(in the rows, 128 means zero)
Known rows, with every step that occurs:
midor -> diniru -> nuga: [ 99 150 106 151  90 102 106 136 125 150  99 135  88 116 131 111 187 137
 104 127 158 112 143 138 153 113  92 107 110  87 158  79 177 130]
fikug -> rizer: [118 160 126 156 112 115  90 120 109 102 101 127  90  86 112 140 158 135
 103 148 158 125 139 178 143 136 101 108 152  77 182 103 154  77]
fikug -> rizer -> lomedal -> dotuz: [154 159 119 179 139 101 128 162 102  90  87 111 105  98 122 150 141 139
 101 171 166 116 126 179 142 152  79 101 149 103 162 113 146  67]
nuga -> midor -> diniru -> fikug -> rizer -> lomedal -> dotuz: [118 165  99 203 119  64 113 166 117 113  88 133 109 124 110 131 149 121
  99 189 165 100 119 183 162  99  73 110  98  89 158  96 138 119]
dalurid -> bavo -> rizer: [114 115 122 132 101 135  78 106 103 125  97 122  92  72 170 102 157 132
 114 149 132 111 108 146 177 137  88  99 122 103 165 110 117  85]
vipof -> norim: [132 154 111 149  95 130  75 143 120 122 118 150  86 108 112 146 139 125
 101 127 152 146  96 134 151 112  56 116 157  76 154  68 164  95]
nuga -> dalurid -> bavo -> rizer -> fikug: [ 91 147 104 161 110 122  83 112 125 114  99 118 110  47 151 135 168 139
 131 159 156  93 121 135 194 118  81 100 105  92 150 137 108 111]
lomedal -> rizer: [142 158 105 154  97 123  93 101 124 110  84 116 110  94 151 120 166 113
 137 123 149 157 125 121 146 131  86  74 131 120 212  86 147  88]
midor -> nuga: [129 111 124 139  72 133  78 140 124 138  88 146  92 103 159 123 182 137
  94 129 162 123 123 148 149 133  94  89 164  48 152  85 173  96]
dalurid -> nuga -> norim -> vipof: [128 123  77 136 106 136  37 149 158 117  96 139  63 120 143 108 149 149
 157 135 133 133 114 106 149 149  84 121 101  62 165 106 113 116]
fikug -> rizer -> lomedal: [137 151 124 172 134 114 113 147 103  96  96 115  93  88 120 152 150 146
  95 159 151 128 132 181 144 150  95 119 143  86 163 109 146  86]
nuga -> dalurid: [113 155 102 155  93 120  66 109 145  98 108 118 108  74 140 148 176 125
 134 145 177 118 117 116 176  98  88 111 129  69 161 104 136 116]
luvo -> zurol -> dalurid -> norim -> vipof: [123 107 116 125  85 111  55 113 155 123 101 130  93  86 153 106 160 157
  95  99 142 112 130 134 120 156  89 132 132 109 151  69 135 105]
norim -> nuga -> midor: [104 113 121 125  67 129  59 124 141 102  96 137 107 101 122 120 177 109
 116 157 159 154 105 154 157  80  89 152 134  67 165  82 102 123]
lutub -> dalurid -> bavo -> rizer -> lomedal: [134 138 122 138  92 146 102 120 108 109 120 133  99  72 172 138 159 138
 109 144 142 112 119 134 175 125  75  92 111  85 163 139 101 126]
diniru -> nuga -> lutub -> dalurid -> bavo -> rizer -> lomedal -> dotuz: [132 156  78 161  88 117 141 149 118 104  87  99 117  86 156 111 149 151
 118 137 144 109 123 122 170 143  49  92  64 106 149 139 127 158]
midor -> nuga -> lutub -> dalurid -> bavo: [124 129  91 156  73 136  87 148 137 126 101 148  93  87 168 121 167 147
 107 113 162 110 129 145 160 129  84  99 125  37 162 129 131 143]
dalurid -> norim -> nuga -> midor -> diniru: [ 88 128 106 131 108 107  44 162 140 122 109 148  64  89 129 104 159 128
 123 153 155 125 126 153 161 113  82 159 118  73 161  98 103 142]
midor -> diniru -> fikug -> rizer -> lomedal -> dotuz: [119 186 111 190 137  68 132 177 101 129  95 143 101 136 113 127 161 132
  85 152 165  87 156 172 152 116  88  84 114  93 143  89 163 102]
luvo -> zurol -> dalurid -> nuga -> midor: [121  87 100 138  72 124  68 107 156 107  91 152  86  70 177 119 165 139
 104 134 147 115 110 140 134 143  92 128 134  88 154  89 144 132]
zurol -> dalurid: [120 107 127 159  73 145  64 112 129 103 121 125  99  80 166 127 175 134
 109 135 151 121  87 153 122 146  95  94 144  74 158  83 162 110]
lutub -> dalurid: [135 161 127 134  65 140  75 106 128 103 124 137 103  83 144 146 180 127
 113 126 168 137 130 119 156 110  76  89 135  69 181 113 141 118]
lutub -> dalurid -> nuga -> midor -> diniru -> fikug -> rizer: [104 169  93 165  95 114  92 135 134  98 121 177  72  89 136 136 159 135
 121 154 161 104 139 144 163 109  81  99  98  43 175 143 125 166]
nuga -> midor -> diniru: [110 133 104 169  87  96  62 122 136 128  95 135  91 105 129 126 168 109
 114 167 165 123 102 156 165  94  92 135 120  81 181  84 134 119]
diniru -> fikug -> rizer: [105 182 126 168 107  97 102 132  99 106 102 135 105 107 103 117 164 143
  90 145 144 117 161 167 149 121  83  73 119  77 155  90 171  99]
vipof -> norim -> nuga -> dalurid -> bavo -> rizer -> lomedal: [103 141 102 138 120 134 105 167 118 114 118 156  97  92 119 160 128 131
 111 144 147 119  87 141 181  85  59 150 135  61 116  99  89 137]
diniru -> fikug -> rizer -> bavo: [106 182 119 180 123  96 111 142  91 101 102 134 109 105 102 119 162 165
  80 145 137 125 162 178 160 131  63  76  99  74 154 100 167  99]
luvo -> zurol -> dalurid -> nuga: [123  95 109 130  78 129  75 108 149 116  94 152  84  74 182 117 171 143
 102 115 144 114 122 132 128 154  97 114 144  92 150  83 158 122]
vipof -> norim -> dalurid: [122 144 117 125  93 104  80 153 133 118 104 168  95 108 101 164 138 133
  94 123 155 130  96 136 156 101  53 119 159  79 140  76 146 104]
norim -> nuga -> lutub -> dalurid -> bavo: [107 138 102 129  78 142  76 138 143  96 113 138  99  87 141 117 171 126
 122 112 156 138 133 137 162  98  87 140 111  59 168 123  80 153]
vipof -> norim -> nuga -> lutub -> dalurid: [116 168  91 138  85 132  84 158 134 107 122 159  92 106  99 146 138 121
 107 108 152 150 101 135 155  85  55 149 140  50 146  96 110 150]
bavo -> rizer -> fikug: [106 156 127 148  90 121  80 100  87 140  73  98 113  70 126 118 177 128
  92 161 120 138 118 148 162 146  79  85 127 117 146 109 149  77]
midor -> nuga -> lutub -> dalurid -> norim -> vipof: [127 139  85 145  78 124  64 154 149 129  96 134  89 104 143 114 156 155
 111 100 155 118 129 129 147 141  82 115 117  38 159 119 118 140]
vipof -> norim -> nuga: [115 147 118 125  92 139  81 154 124 118 117 165  90 117 101 143 147 121
 101 120 151 151 100 143 151  90  60 138 163  64 141  65 135 111]

Rows:
[ 99 144 102 145  91 117  81 163 131 129 115 175  87 123  88 148 140 113
 104 143 159 139  87 159 157  68  65 162 148  57 144  70 117 133]
vipof -> norim -> nuga -> midor -> diniru
[ 75 135 115 128  98 132  89 129 129 110  98 137 113  66 134 128 178 130
 124 148 151 113 132 145 185  94  87 130 116  75 141 126  83 126]
norim -> nuga -> dalurid -> bavo -> rizer -> fikug
[121  99  96 134  81 127  67 127 148 119  97 154  73  78 173 118 166 146
 108 128 138 106 125 136 132 151  92 121 130  82 142  90 153 130]
luvo -> zurol -> dalurid -> nuga -> norim
[120 136 109 126  88  97  54 159 141 115  88 142  86 106 116 143 167 137
 119 157 149 108 122 136 157 109  74 119 117  67 147  99 131 114]
nuga -> norim -> dalurid
[127 105 124 134  65 120  78  98 140 119  96 137 106  78 164 126 180 134
  85 115 148 117 127 144 125 136  95 116 151 100 151  68 164 103]
luvo -> zurol -> dalurid
[ 83 122 114 112  97 137  80 122 134 105 104 141 108  73 144 128 170 122
 134 145 157 109 116 137 184  80  96 137 123  63 146 116  74 128]
norim -> nuga -> dalurid -> bavo -> rizer
[ 94 138 117 118  87 130  71 126 148  96 105 136 111  87 128 139 185 115
 129 137 172 131 123 127 168  75  97 139 140  54 149  96 102 132]
norim -> nuga -> dalurid
[119 117  89 119  98  95  60 142 160  93  77 151  77  85 151 129 154 140
 126 123 153 122 113 116 161 134  84 121 117  75 158 123 115 136]
norim -> dalurid -> nuga -> lutub
[104 109  97 154  80 101  83 122 148 128  96 168  86  91 168 108 169 140
  94 130 141  94 129 148 137 126  92 117 115  82 142  82 155 148]
luvo -> zurol -> dalurid -> nuga -> midor -> diniru -> fikug
[128 118 103 139  78 127  57 161 139 146  86 140  91 136 127 120 167 153
 115 131 151 116 119 142 138 124  86 108 132  35 148  83 134 101]
midor -> nuga -> norim -> vipof
[107 149 115 123  77 134  57 139 141  95 129 155  81  73 137 129 164 132
 121 142 163 131 131 130 159 109  65 131 115  57 175 129  98 160]
lutub -> dalurid -> norim -> nuga -> midor
[141 157  97 166 111 126 101 117 114 107  82 115 114  92 149 120 163 141
 123 123 139 166 127 135 159 146  62  80 108 117 206  99 140  87]
lomedal -> rizer -> bavo
[105 182 114 190 131  76 121 163 100 136 104 143  92 130 112 130 166 138
  81 144 150  97 158 176 152 112  96  98 112  77 143  86 162 116]
midor -> diniru -> fikug -> rizer -> lomedal
[102 139  95 128 109 119  45 162 139 110 103 125  70  81 137  93 154 136
 125 124 146 139 134 137 154 138  78 151 116  77 156 106 107 140]
dalurid -> norim -> nuga -> lutub
[121 129 104 119 105 112  76 164 143 110 103 187  72 105 120 157 129 138
 109 124 151 127  93 121 158 117  54 121 151  70 135  93 139 120]
vipof -> norim -> dalurid -> nuga
[109 151  97 125  72 136  72 130 142  96 108 131 104  94 130 124 174 119
 117 114 155 151 127 132 151  92  88 143 123  55 165 112  94 152]
norim -> nuga -> lutub -> dalurid
[101 157 103 131  97 131  83 156 135 110 123 162  98 101 101 158 145 120
 115 128 164 136  98 134 165  69  61 147 156  49 135  82 119 129]
vipof -> norim -> nuga -> dalurid
[125 136 109 129 112 113  29 138 148 119 105 113  79 104 124  93 147 154
 128 110 143 137 129 118 141 158  78 126 114  99 176  87 115  87]
dalurid -> norim -> vipof
[ 74 155 109 148 121  87  69 173 126 118 110 159  66  97 106 103 153 136
 108 161 150 106 148 176 156 114  83 145 106  62 153 104 110 148]
dalurid -> norim -> nuga -> midor -> diniru -> fikug -> rizer
[101 154 112 128  86 121  62 148 140 112 129 163  73  82 133 127 168 128
 119 141 169 119 137 137 161 100  75 139 113  56 172 124  96 166]
lutub -> dalurid -> norim -> nuga -> midor -> diniru
[119 124  95 130  97 107  70 162 151 104 102 187  73 100 112 158 124 134
 115 142 153 126  78 131 163 106  50 132 140  64 146  96 129 130]
vipof -> norim -> dalurid -> nuga -> midor
[119 144  93 146  83 135  67 126 149 105 118 170  71  81 161 136 167 126
 134 148 164 123 116 119 165 111  84 110 111  50 182 135 118 161]
lutub -> dalurid -> nuga -> midor -> diniru
[ 94 163 102 188 100  74  87 135 119 121  98 142  96 114 102 123 161 122
  98 175 158 108 127 183 162  88  90 119 102  68 171  92 141 126]
nuga -> midor -> diniru -> fikug -> rizer
[127 130  69 156 105 132  52 135 147 100  88 126  65  82 171 102 154 135
 144 123 142 144 110 109 158 159  89 119 109  73 171 123 134 134]
dalurid -> nuga -> lutub
[ 97 120 112 125  98 118  39 152 140 107 107 141  73  81 131 103 157 131
 125 156 151 139 122 147 158 124  74 152 120  75 164 101 103 136]
dalurid -> norim -> nuga -> midor
[ 96 118 114 124 110 136  97 140 128 103 101 130 109  78 150 137 164 129
 127 152 152 112 112 140 184  89  90 146 117  67 133 118  69 135]
norim -> nuga -> dalurid -> bavo -> rizer -> lomedal
[125 175  81 158  90 116  54 136 141  98 114 113  82  69 144 117 156 138
 126 115 155 134 131 119 156 140  71 123  97  74 177 135 118 155]
nuga -> lutub -> dalurid -> norim
[118  93 108 153  85 155  58 126 139  97 116 147  72  75 192 120 165 143
 132 135 144 117  86 137 129 168  96  91 136  64 155 104 158 128]
zurol -> dalurid -> nuga
[ 98 118 100 131  96  78  69 152 154 108  80 180  83 106 137 129 160 133
 116 149 153 102 117 135 167 102  83 112 102  69 148 110 120 148]
norim -> dalurid -> nuga -> midor -> diniru -> fikug
[113 126 110 147  81 129  80 137 138 127  95 145 100  84 155 144 179 138
 115 139 179 101 119 136 164 110  94  99 152  28 142 102 155 119]
midor -> nuga -> dalurid
[132 171  83 161  76 125  68 116 138  98 108 109 103  79 141 127 166 128
 118 117 158 143 124 119 155 121  77 115 107  70 183 124 123 142]
nuga -> lutub -> dalurid
[ 99 160  78 168  94  92 103 143 130 142  90 119  88 112 128 104 179 136
 110 119 155 114 139 136 158 119  89 121  90  84 159  89 163 148]
midor -> diniru -> nuga -> lutub
[110 112  81 156 101 119  55 137 151 116  94 158  58  94 162 116 158 124
 139 160 155 124 102 131 168 125  93 126 115  64 175 110 130 139]
dalurid -> nuga -> midor -> diniru
[128 139  92 155  67 132  82 143 134 127  97 139  94  94 156 129 171 141
 102 116 164 123 127 139 151 127  85 101 136  31 156 121 144 141]
midor -> nuga -> lutub -> dalurid
[ 82 163  88 156 110  91  96 153 136 142 109 134  75  93 131 117 177 145
 125 136 169  89 148 125 170 115  84 120  91  76 149 102 157 158]
midor -> diniru -> nuga -> dalurid -> norim
[118 112 112 121  74 114  69 176 134 141  80 167  83 111 134 142 173 147
 102 150 154  96 124 152 150 118  79 103 142  30 130  96 151 119]
midor -> nuga -> norim -> dalurid
[134 103 130 117 113  91 105 149 121 108  71 138 113  88 157 138 144 137
 105 152 151  89 102 140 175 127  70  96 125 122 144 119  98  87]
norim -> dalurid -> bavo -> rizer -> lomedal -> dotuz
[ 76 154 102 156 131  90  77 184 120 114 109 159  71  94 103 103 150 156
 100 160 145 112 150 185 168 121  67 149  89  60 151 115 106 147]
dalurid -> norim -> nuga -> midor -> diniru -> fikug -> rizer -> bavo
[106 170  88 172 106 116  96 147 129  94 122 175  76  85 134 136 156 153
 112 154 155 113 140 152 171 116  67 103  80  37 173 153 118 166]
lutub -> dalurid -> nuga -> midor -> diniru -> fikug -> rizer -> bavo
[115  98  93 161  88 153  49 149 139 101 117 149  60  83 183 121 162 147
 141 152 137 105  84 140 129 163  90  97 118  51 146 110 147 143]
zurol -> dalurid -> nuga -> norim
[124 101  89 142  79 123  71 112 156 110  89 140  82  69 181 112 163 143
 105 108 141 115 119 130 132 157  98 128 130  92 149  95 149 134]
luvo -> zurol -> dalurid -> nuga -> lutub
[119 140  84 134 106 106  73 167 151 108  97 175  72 100 117 152 123 139
 115 118 148 130  90 124 161 120  54 133 136  70 140 101 129 137]
vipof -> norim -> dalurid -> nuga -> lutub
